In the rows, zero is written as 128.
Known rows, with every step that occurs
zududit/zisofun/malav/pifid/sitav/vabet: [128 139 120 133 134  62 164 104 100 102 117 117 143 139 136 102 123 138
 128 143 116 114 135 126 140 144 115   4  74 107 158 134  99 129 116 138
 165 122  86 136 118 132 132 127 117 116 125 155 128 124 135 116 139]
zududit/lazumob/lumu: [129 138 125 122 137 116 102 119 130 115 129 127 143 166 127 138 135 125
 133 125 114 144 128 134 118 132 124 127  86 116 143 131 130 130 109 164
 115 106 144 127 137 142 126 135 143 134 110 143 127 131 120 101 133]
kufu/lafe/sitav/pifid: [119 137 131 138 118 101 131 112 104 136 153 124 125 117 118 127 122 140
 128 126 127 133 133 134 118 148 119 115 106 131 105 133 154 123 111 157
 138 119  77 132 134 157 103 119 156 155 132 115 126 129 138 141 135]
pifid/malav/vabet/kufu/lafe/sitav: [116 137 124 123 108 108 115 155 122 130 149 100 119 115 129 160 127 133
 146 121 107 124 126 134 110 141 138 101 164 122  84 126 132 118 117 144
 137  87  88 131 137 138  96 104 146 130 156 116 119 124 128 129 133]
sitav/lafe/malav/zisofun/zududit/lazumob: [129 122 144 137 118 117 120 113 116 127 123 126 139 135 133 140 152 121
 135 125  88 136 125 141 133 131 146 137  56 138 144 106 134 134  55 167
 121 124 130 120 119 161 121 114 132 114  95 128 127 133 136 136 122]
zisofun/malav/lafe/kufu/vabet/sitav: [131 131 125 144 112 109 166 107  85 109 132 115 106  84 136 182 149 145
 131 130 140 113 135 129  96 129 114  89 111 100 135 125 149 130  78 177
 136  86 112 119  93 133 125 126  41 125 104 132 129 118 130 133 152]
kufu/lafe/sitav/pifid/malav/zisofun: [128 138 114 132 130 145  97 123 105 126 144 112 127 112 126 105 129 121
 138 119 111 129 128 135 124 154 138 107 137 120  76 130 139 113  65 137
 157 119  74 137 139 138  98 130 154 147 156 104 124 126 142 134 141]
vabet/malav/zisofun/zududit/lazumob/lumu: [134 137 118 114 146 190  80 144 132 108 128 115 133 133 140 131 131 125
 141 114  80 151 124 135 130 130 151 163 102 110 117 114 131 115  69 154
 108 113 128 131 117 135 117 117 129 120 122 128 125 125 121 110 125]
pifid/sitav/zisofun/malav/vabet: [119 131 142 124 130  73 147 118  96 119 119 129 135 107 131 140 129 133
 131 127 107 119 130 141 121 137 144  50  85 138 145 124 101 124 133 131
 158 118 106 139 130 132 135 105 165 107 141 132 128 130 135 139 131]
vabet/sitav/pifid/malav: [132 143 112 120 139 135 109 136 129 127 133 105 120 114 132 113 119 150
 140 122 113 120 134 136 127 140 120 110 136 101  99 128 116 115 101 163
 157 111  85 143 127 122 112 115 144 150 143 109 124 127 137 130 120]
verig/pifid: [130 127 129 133 137 113 125 119 127 131 132 125 143 120 126 119 120 129
 130 129 146 124 132 126 123 127  98 155 113 118 131 130 145 125 125 149
 125 127 139 125 114 138 129 111 128 118 139 114 127 128 137 120 132]
buvi/verig: [125 133 121 129 128 132 127 116 120 131 118 126 126 117 126 103 133 135
 131 118 156 127 128 130 128 121  98 150 119 137 140 126 124 126 146 108
 133 132 122 131 137 118 132 112 106 137 117 126 129 140 123 143 127]
vabet/kufu/lafe: [125 138 138 120 113 101 148 143 120 134 139 116 126 121 128 151 139 138
 134 133 112 125 120 130 127 141 112  82 133 135 131 121 148 121 125 116
 110  90 116 132 134 141 117 110 133 117 131 135 124 120 127 122 134]
malav/vabet: [124 123 119 122 131 118 117 136 130 128 133 130 122 137 131  99 117 116
 126 126 119 129 124 131 107 123 131 104 113 123 120 130 108 128 132 126
 127 125 119 126 130 130 132 117 143 128 132 116 126 130 126 128 123]
pifid/malav/lafe: [131 142 109 126 134 159 110 148 119 127 120 128 129 129 134 143 131 129
 134 121 147 123 123 126 128 131 138 144 186 115  90 127 120 116  79 139
 142 151 143 129 122 122 115 126 106 140 136 121 129 127 137 134 137]
lumu/lazumob: [125 128 129 125 122 119 123 117 125 128 126 139 128 140 129 120 136 131
 128 128 129 116 129 132 128 143 150 132 128 138 142 118 119 124 152 137
 136 118 144 131 121 110 131 133 137 143 139 138 130 135 130 131 127]
malav/lafe/sitav/zisofun: [117 138 137 136 134 118 129 115  91 123 133 138 134 111 120 157 131 126
 135 115 142 124 129 133 124 138 166 176 124 150 102 125 152 118 112 150
 145 127 125 128 125 140 128 116 122 140 134 120 131 139 142 147 152]
vabet/malav: [129 132 125 125 135 181 119 144 127 128 130 120 122 122 133 134 126 138
 132 124 126 129 126 131 142 132 142 137 173 122 103 124 121 121 127 125
 125 132 121 133 119 119 119 129 134 138 145 124 127 130 125 129 123]
pifid/malav/lafe/kufu: [134 136 109 128 125 149 118 147 124 124 135 120 120 121 132 158 139 135
 136 121 150 122 128 121 120 136 151 131 197 115  81 127 126 123  95 146
 138 150 140 125 106 109 117 126  86 144 131 111 129 128 132 135 147]
sitav/pifid/malav/lafe/kufu: [134 139  96 125 137 141 119 142 127 127 141 117 114 124 131 122 127 144
 136 121 148 119 130 126 120 145 137 105 164 108  78 136 122 115  96 151
 144 157 113 131 104 107 123 118 101 159 127  96 130 129 138 131 144]
sitav/pifid/malav/vabet/kufu/lafe: [123 141 105 106 124 101 125 160 135 134 142 105 116 124 133  90 117 144
 137 130 105 123 119 137 118 147 107  42 135 109  92 130 105 109 114 122
 130 110  80 140 130 128 111  96 167 140 145 103 120 123 133 119 127]
sitav/lafe: [113 122 141 133 124 100 128 134 129 136 131 136 134 132 121 131 144 127
 128 124 125 125 123 133 135 126 139 113 127 134 119 123 117 122 113 141
 122 131 128 129 135 133 115 120 155 139 122 131 127 138 135 141 133]
buvi/verig/pifid/sitav/vabet: [131 132 118 131 149  88 124 100 120 122 121 113 157  91 119 110 112 146
 138 122 181 118 145 125 133 132  51 124 113 113 148 128 133 105 115 117
 154 122 107 137 113 128 128 106  95 117 120 129 126 134 136 138 135]
kufu/lafe/malav/vabet/sitav/zisofun: [118 137 147 131 110  74 146 100  77 136 130 123 127 119 125 113 144 139
 128 127  97 116 122 148 110 147 126  81  86 145 123 113 128 131 119 166
 129  87  78 134 130 154 118 101 185 133 128 129 126 128 135 143 139]
zududit/zisofun: [129 132 131 126 122 113 133 115 120 123 126 130 133 145 131 123 143 123
 130 133 112 122 125 121 140 140 138 133 113 133 136 119 120 135 139 120
 138 122 132 133 125 133 133 141 137 125 129 134 129 133 131 111 138]
verig/pifid/malav/zisofun/zududit/lazumob: [145 129 115 118 145 160  89 146 133 122 126 109 148 114 138 123 128 125
 148 120 108 143 133 130 135 136 121 186 113  98 131 113 144 117  55 162
 145 124 142 128  99 139 117 119 113 103 133  97 123 127 144 111 128]
vabet/sitav: [125 136 139 128 127 121 120 122 117 126 133 118 120 112 129 143 128 136
 133 126 117 122 131 131 115 128 128 126 125 124 125 121 137 127 123 152
 137  91 114 131 130 131 123 111 128 120 132 130 125 124 127 131 120]
buvi/verig/pifid/sitav/lafe: [115 131 142 132 133  80 116 108 112 137 129 122 156 100 116 139 141 141
 136 119 172 114 134 130 134 127  70 139 111 139 136 117 123 114 121 124
 147 129 124 133 134 139 114  74 141 117 129 132 125 146 142 152 127]
kufu/vabet/sitav: [129 128 125 126 127 131 134 115 113 113 131 112 119  96 131 137 133 140
 133 130 120 118 132 130 117 130  96 114 118  99 139 120 133 120  91 143
 137  78 100 129 115 139 119 134 106 128 119 136 124 121 128 123 136]
lafe/kufu: [130 120 130 129 121 118 134 126 132 126 144 117 119 124 125 142 138 134
 131 126 130 126 134 122 119 135 135 121 144 124 120 130 134 132 144 138
 126 131 125 127 112 113 126 129 114 132 124 117 129 126 122 126 137]
lafe/sitav/pifid/malav/zisofun: [130 134 102 127 140 149  88 124 126 119 139 109 126 113 130 100 122 119
 141 113 111 125 134 135 125 141 151 132 128 119  82 133 133 115  81 137
 169 128  88 134 132 120 114 130 136 144 158  97 127 128 140 132 131]
verig/pifid/sitav/vabet: [133 131 126 130 152  79 125 112 126 118 130 114 161 102 122 132 108 140
 137 130 148 121 145 127 130 137  75  97 122 103 134 126 140 110  97 142
 148 115 113 133 107 132 124 115 113 107 134 131 124 123 140 127 138]
zududit/lazumob: [137 134 127 128 134 122 120 122 125 127 132 123 133 146 127 147 134 129
 133 130 118 138 128 133 128 136 129 107 109 129 151 122 136 136 111 149
 136 118 139 129 126 141 130 138 127 129 117 123 126 132 130 111 122]
buvi/verig/pifid/sitav/lafe/kufu: [116 124 143 134 127  75 127 105 119 135 144 111 149  90 113 159 148 148
 139 118 175 112 140 124 124 136  85 146 126 135 129 121 133 117 135 135
 147 133 122 132 118 124 113  76 125 121 121 122 126 144 135 148 135]
lazumob/lumu: [121 131 122 124 132 113 115 124 135 119 125 133 137 148 126 125 131 125
 128 121 120 132 125 130 116 123 127 143 100 121 119 135 119 124 126 142
 111 118 131 128 139 125 122 125 145 138 125 147 128 126 118 120 141]
pifid/sitav/zisofun/zududit: [123 132 147 114 135 111 141 136 112 122 126 123 140  83 125 148 126 147
 143 123 110 131 137 131 148 141 143 142 113 133 134 109 123 109 124 131
 142 135 107 141 117 139 121  91 144 106 122 139 126 129 135 148 127]
lafe/sitav/pifid: [122 130 123 136 130 114 121 107 122 127 145 118 122 116 122 117 109 133
 132 123 130 128 139 134 122 137 137 137  93 128 106 139 145 127 126 155
 145 123  90 129 129 136 122 119 139 147 135 111 127 132 134 136 126]
pifid/malav: [133 131 116 123 130 150 113 149 135 128 122 119 131 129 133 136 130 135
 136 123 129 128 129 130 140 132 138 127 179 112 106 126 110 123 112 135
 143 141 123 133 129 112 113 138 133 141 142 121 127 129 132 130 131]
sitav/pifid: [129 132 113 123 138 117 130 123 130 130 132 128 124 125 127  89 114 135
 126 129 126 126 131 132 129 135 115 101  95 124 124 138 121 121 121 133
 132 138 102 134 126 128 133 122 142 145 125 112 128 132 134 123 125]
zududit/zisofun/malav/lafe/sitav: [125 142 136 154 104 107 145  94  78 114 121 136 130 130 135 188 147 121
 128 130 131 123 131 127 121 136 162 149 100 143 130 124 150 144 117 172
 154 115 141 121 119 149 130 130  90 119 127 136 132 132 140 137 148]

Rows
[127 136 110 124 153  95 133 126 125 113 133 109 138 125 128  83 104 136
 132 131 135 117 135 130 127 135 103  25 111 106 124 140 108 110 102 128
 153 130  76 135 122 127 127 118 118 128 130 144 124 120 133 124 129]
malav/pifid/sitav/vabet
[122 134 144 120 144  99 135 116 109 127 122 116 151  66 122 125 123 158
 146 115 155 125 140 129 143 133  89 192  93 130 151 110 140 105 135 126
 149 135 112 142 109 135 129  62 124 103 117 121 126 142 140 156 130]
buvi/verig/pifid/sitav/zisofun/zududit
[138 129  95 127 126 157 130 141 121 113 133 115 117 102 133 148 144 140
 136 124 156 118 131 120 118 142 118 118 197  90  90 128 123 115  61 135
 141 137 125 124  92 116 111 141  62 151 115 119 129 126 133 128 162]
pifid/malav/lafe/kufu/vabet
[125 134 118 117 129 134  99 145 124 125 132 108 116 119 137 121 123 129
 138 120 107 122 127 135 106 126 134 113 148 106  92 122  98 122 115 154
 149  99 100 133 129 122 110 113 149 136 151 111 121 126 129 127 118]
pifid/malav/vabet/sitav
[118 125 134 129 124  80 152 123 101 126 117 138 126 121 133 104 130 131
 125 123 105 123 123 141 122 131 143  78  85 136 146 129 103 130 146 136
 135 126 117 135 125 121 143 122 156 130 127 121 130 136 133 137 140]
sitav/zisofun/malav/vabet
[117 127 122 143 116  86 156  97 103 121 130 112 124 125 132  91 145 141
 126 132 125 105 127 146 116 130  94  55  64 112 124 130 113 131  78 175
 130  89  73 120 120 154 107 107 128 147 109 147 124 130 135 133 135]
kufu/vabet/sitav/lafe/malav/pifid
[132 134 137 144 101 104 150 106 103 139 123 128 131 139 126 134 144 136
 121 136 129 128 125 136 129 142 115 106 120 138 128 124 144 140 104 154
 118 125 109 124 131 155 111 126 140 132 118 139 130 122 130 139 139]
kufu/lafe/malav
[125 139 122 139 109 101 154 109 101 136 127 121 124 157 129  82 124 131
 117 139 135 123 121 138 116 140 106  57  87 133 122 138 128 142 113 156
 121 136  90 122 128 158 111 106 141 143 124 138 128 121 131 131 133]
kufu/lafe/malav/pifid
[129 129 137 137 107  96 161 107 102 118 113 134 133 140 137 147 147 131
 125 137 107 124 127 125 141 137 135 103  92 132 160 123 121 145 144 144
 140 118 137 130 122 132 134 138 130 117 125 139 132 132 131 116 140]
zududit/zisofun/malav
[116 138 137 132 131  79 160 113  88 119 122 120 119 121 134  92 129 144
 130 126 109 114 126 145 122 135 137  63  67 126 145 130 119 129 141 164
 149  99  86 137 132 125 133 105 148 131 135 131 128 130 134 130 129]
vabet/sitav/zisofun/malav/pifid
[126 127 123 137 119 100 182 109  85 113 126 133 121  88 131 145 154 146
 129 126 141 114 129 132 123 144 131  87 118 117 135 128 137 123  95 139
 138 126 122 127  90 118 137 142  70 138 101 127 133 130 137 134 177]
sitav/zisofun/malav/lafe/kufu/vabet
[121 127 127 133 128  89 142 125 134 112 140 104 131 103 125 152 117 142
 146 119 116 119 139 128 126 132 124 111 120 118 117 133 156 116 128 138
 133  79  93 130 120 120 128 128  89 125 125 129 124 122 127 129 140]
lafe/sitav/vabet/kufu
[112 125 126 143 115  87 147 112 119 135 126 129 134 159 129  79 133 129
 121 131 133 115 122 141 128 127 130  75  82 138 111 135 107 138 119 160
 119 143 102 120 133 144 116 102 155 153 117 141 128 135 134 139 129]
sitav/lafe/malav/pifid
[129 133 131 119 129 124 112 135 137 116 128 125 136 147 131 141 128 134
 137 121  99 152 131 132 122 127 133 167  74 106 144 124 135 125 103 180
 102 116 136 126 117 149 116 115 127 127  93 138 124 129 118 113 129]
zisofun/zududit/lazumob/lumu
[141 127 128 135 122 143 114 109 116 119 118 116 134 129 140 139 133 122
 136 128  92 143 131 136 131 129 141 143  59 129 151 112 146 141  68 161
 128 120 130 121 110 154 131 121 101 103  98 123 128 122 131 120 120]
lafe/malav/zisofun/zududit/lazumob
[111 120 134 130 107  70 151 126 132 135 128 118 125 139 132 135 140 130
 132 129 104 111 119 143 119 123 132  63  80 149 115 123 107 131 130 145
 110  99 117 122 132 138 126  87 156 124 121 132 125 130 127 134 122]
sitav/lafe/malav/vabet/kufu
[135 116 116 129 122 127 149 118 131 116 144 114 118 100 127 135 141 140
 131 129 133 121 136 122 121 140 107 107 141 101 128 130 131 127 110 121
 128 119 108 123  98 118 122 146  86 138 107 122 128 125 124 119 154]
lafe/kufu/vabet
[117 122 137 131 122 100 137 120 114 123 137 122 126  98 124 142 150 140
 133 127 117 114 128 136 125 132 108 102 116 109 132 117 121 116  79 146
 131  79  96 129 123 144 105 126 124 135 116 139 122 134 135 133 140]
kufu/vabet/sitav/lafe
[123 122 148 136 117 110 124 114 110 124 120 120 141 102 131 163 146 124
 135 128  97 124 130 136 136 127 143 123  81 140 123 106 123 122  58 139
 134 128 111 125 127 156 109  87 131  93 117 148 127 124 137 155 122]
pifid/sitav/lafe/malav/zisofun/zududit
[124 138 118 109 115 115 125 168 131 133 139 106 119 125 135 135 132 135
 139 129 102 124 117 133 118 139 118  67 167 115  98 124 111 115 111 118
 122 100 103 135 134 129 108 106 149 125 151 121 121 122 128 123 131]
pifid/malav/vabet/kufu/lafe
[108 126 141 130 113  62 159 123 102 117 133 116 121 103 133 153 126 137
 140 119  96 115 130 146 115 134 166  85  73 144 129 129 137 130 166 149
 143  76 103 132 129 127 140 101 142 116 138 120 127 129 128 137 134]
lafe/sitav/zisofun/malav/vabet/kufu
[132 136 136 127 142  96 118 115 119 125 132 115 150 105 124 161 119 135
 135 132 147 122 140 125 122 136  95 126 117 123 137 124 143 119 112 146
 148 125 134 130 121 145 121  98 135 101 148 128 125 121 138 124 124]
verig/pifid/sitav
[126 143 134 111 151 108 129 136 110 116 136 115 139 120 128 110 116 147
 143 126 106 136 133 138 137 148 143  79  69 121 146 117 121 116 113 160
 152 129  98 138 114 154 125  87 147 115 116 127 124 134 135 120 117]
malav/pifid/sitav/zisofun/zududit/lazumob
[133 132 118 122 141 204 100 134 121 120 130 117 126 120 136 121 131 114
 132 120 110 127 120 131 135 131 147 128 151 131 106 119 125 118  95  97
 133 123 120 132 126 117 129 127 131 120 158 117 128 124 130 121 122]
vabet/malav/zisofun
[138 135 112 112 141 165  79 152 137 108 123 116 141 140 139 130 134 121
 146 114  82 148 126 133 126 130 150 167 111  96 115 117 120 116  53 155
 126 117 131 130 122 130 111 127 125 123 117 128 123 126 125 108 133]
pifid/malav/zisofun/zududit/lazumob/lumu
[127 142 138 121 129  70 150 134 116 119 139 105 140 105 123 160 128 151
 141 137 120 123 133 125 137 151  92  24 142 117 135 119 137 103  94 107
 131  83  85 140 127 135 115 115 114 107 130 152 122 115 130 125 136]
pifid/sitav/vabet/kufu/lafe
[122 132 115 119 139 104 114 121 122 127 141 113 109 121 131  84 102 131
 130 125 108 120 128 138  94 129 111  79  67 116 113 132 113 121 124 152
 138  95  78 135 128 136 133  97 159 138 133 104 123 128 131 125 112]
malav/vabet/sitav/pifid
[126 127 140 137 124 104 119  98 103 123 119 122 147 125 126 160 152 115
 131 127 107 111 128 138 134 132 136  86  91 153 120 115 120 126  69 121
 144 115 115 126 143 140 116 106 147 104 135 147 128 127 138 142 128]
pifid/sitav/lafe/malav/zisofun
[131 128 114 128 144 158 127 139 134 121 127 117 131 120 132 105 115 142
 135 122 129 128 130 129 149 135 120 109 174 109 110 127 119 111 109 125
 126 128 104 135 112 111 122 144 113 148 128 125 127 127 129 129 134]
sitav/vabet/malav
[123 130 125 156 121  94 151 109  92 115 123 131 128 114 131 157 117 131
 130 122 153 127 138 130 116 125 143 109 114 113 117 138 156 126  85 180
 145 119 114 120 111 141 126 142  63 138 114 133 130 127 137 154 148]
zisofun/malav/lafe/sitav/vabet
[116 122 151 129 122  85 124 127 123 127 149 117 136 110 117 186 153 139
 136 126 126 116 134 126 128 140 139  83 146 139 112 119 121 122 121 130
 140 128 115 133 123 120 108 103 144 123 128 138 125 131 130 140 135]
pifid/sitav/lafe/kufu
[123 142 111 115 149  76 146 136 136 107 135  96 134 120 132 101 102 146
 142 133 124 109 133 130 126 136  99  11 103 107 127 136 117 107 120 110
 142  99  80 136 122 118 134  96 108 111 133 142 121 117 127 114 123]
malav/pifid/sitav/vabet/kufu
[123 124 125 142 129 108 131 113 122 118 137 118 135 114 122 130 114 133
 137 119 132 126 141 129 127 130 130 130 129 113 112 132 148 120 115 153
 142 111  92 127 119 127 118 148 102 141 122 129 126 128 130 139 142]
lafe/sitav/vabet
[123 134 118 144 133 117 121 113 107 117 135 128 132 118 123 142 115 127
 134 119 153 124 135 126 114 129 133 141 132 120 100 133 154 114  81 159
 144 123 109 120 111 137 123 140  72 144 119 125 128 128 137 145 148]
malav/lafe/sitav/vabet
[133 122 114 119 146 187 117 152 132 114 127 114 130  94 140  94 115 131
 140 116  97 138 128 129 145 129 141 142 141 100 108 113 128 101  65 115
 122 128  94 135 100 114 124 129  90 124 128 119 125 122 130 135 133]
sitav/vabet/malav/zisofun/zududit
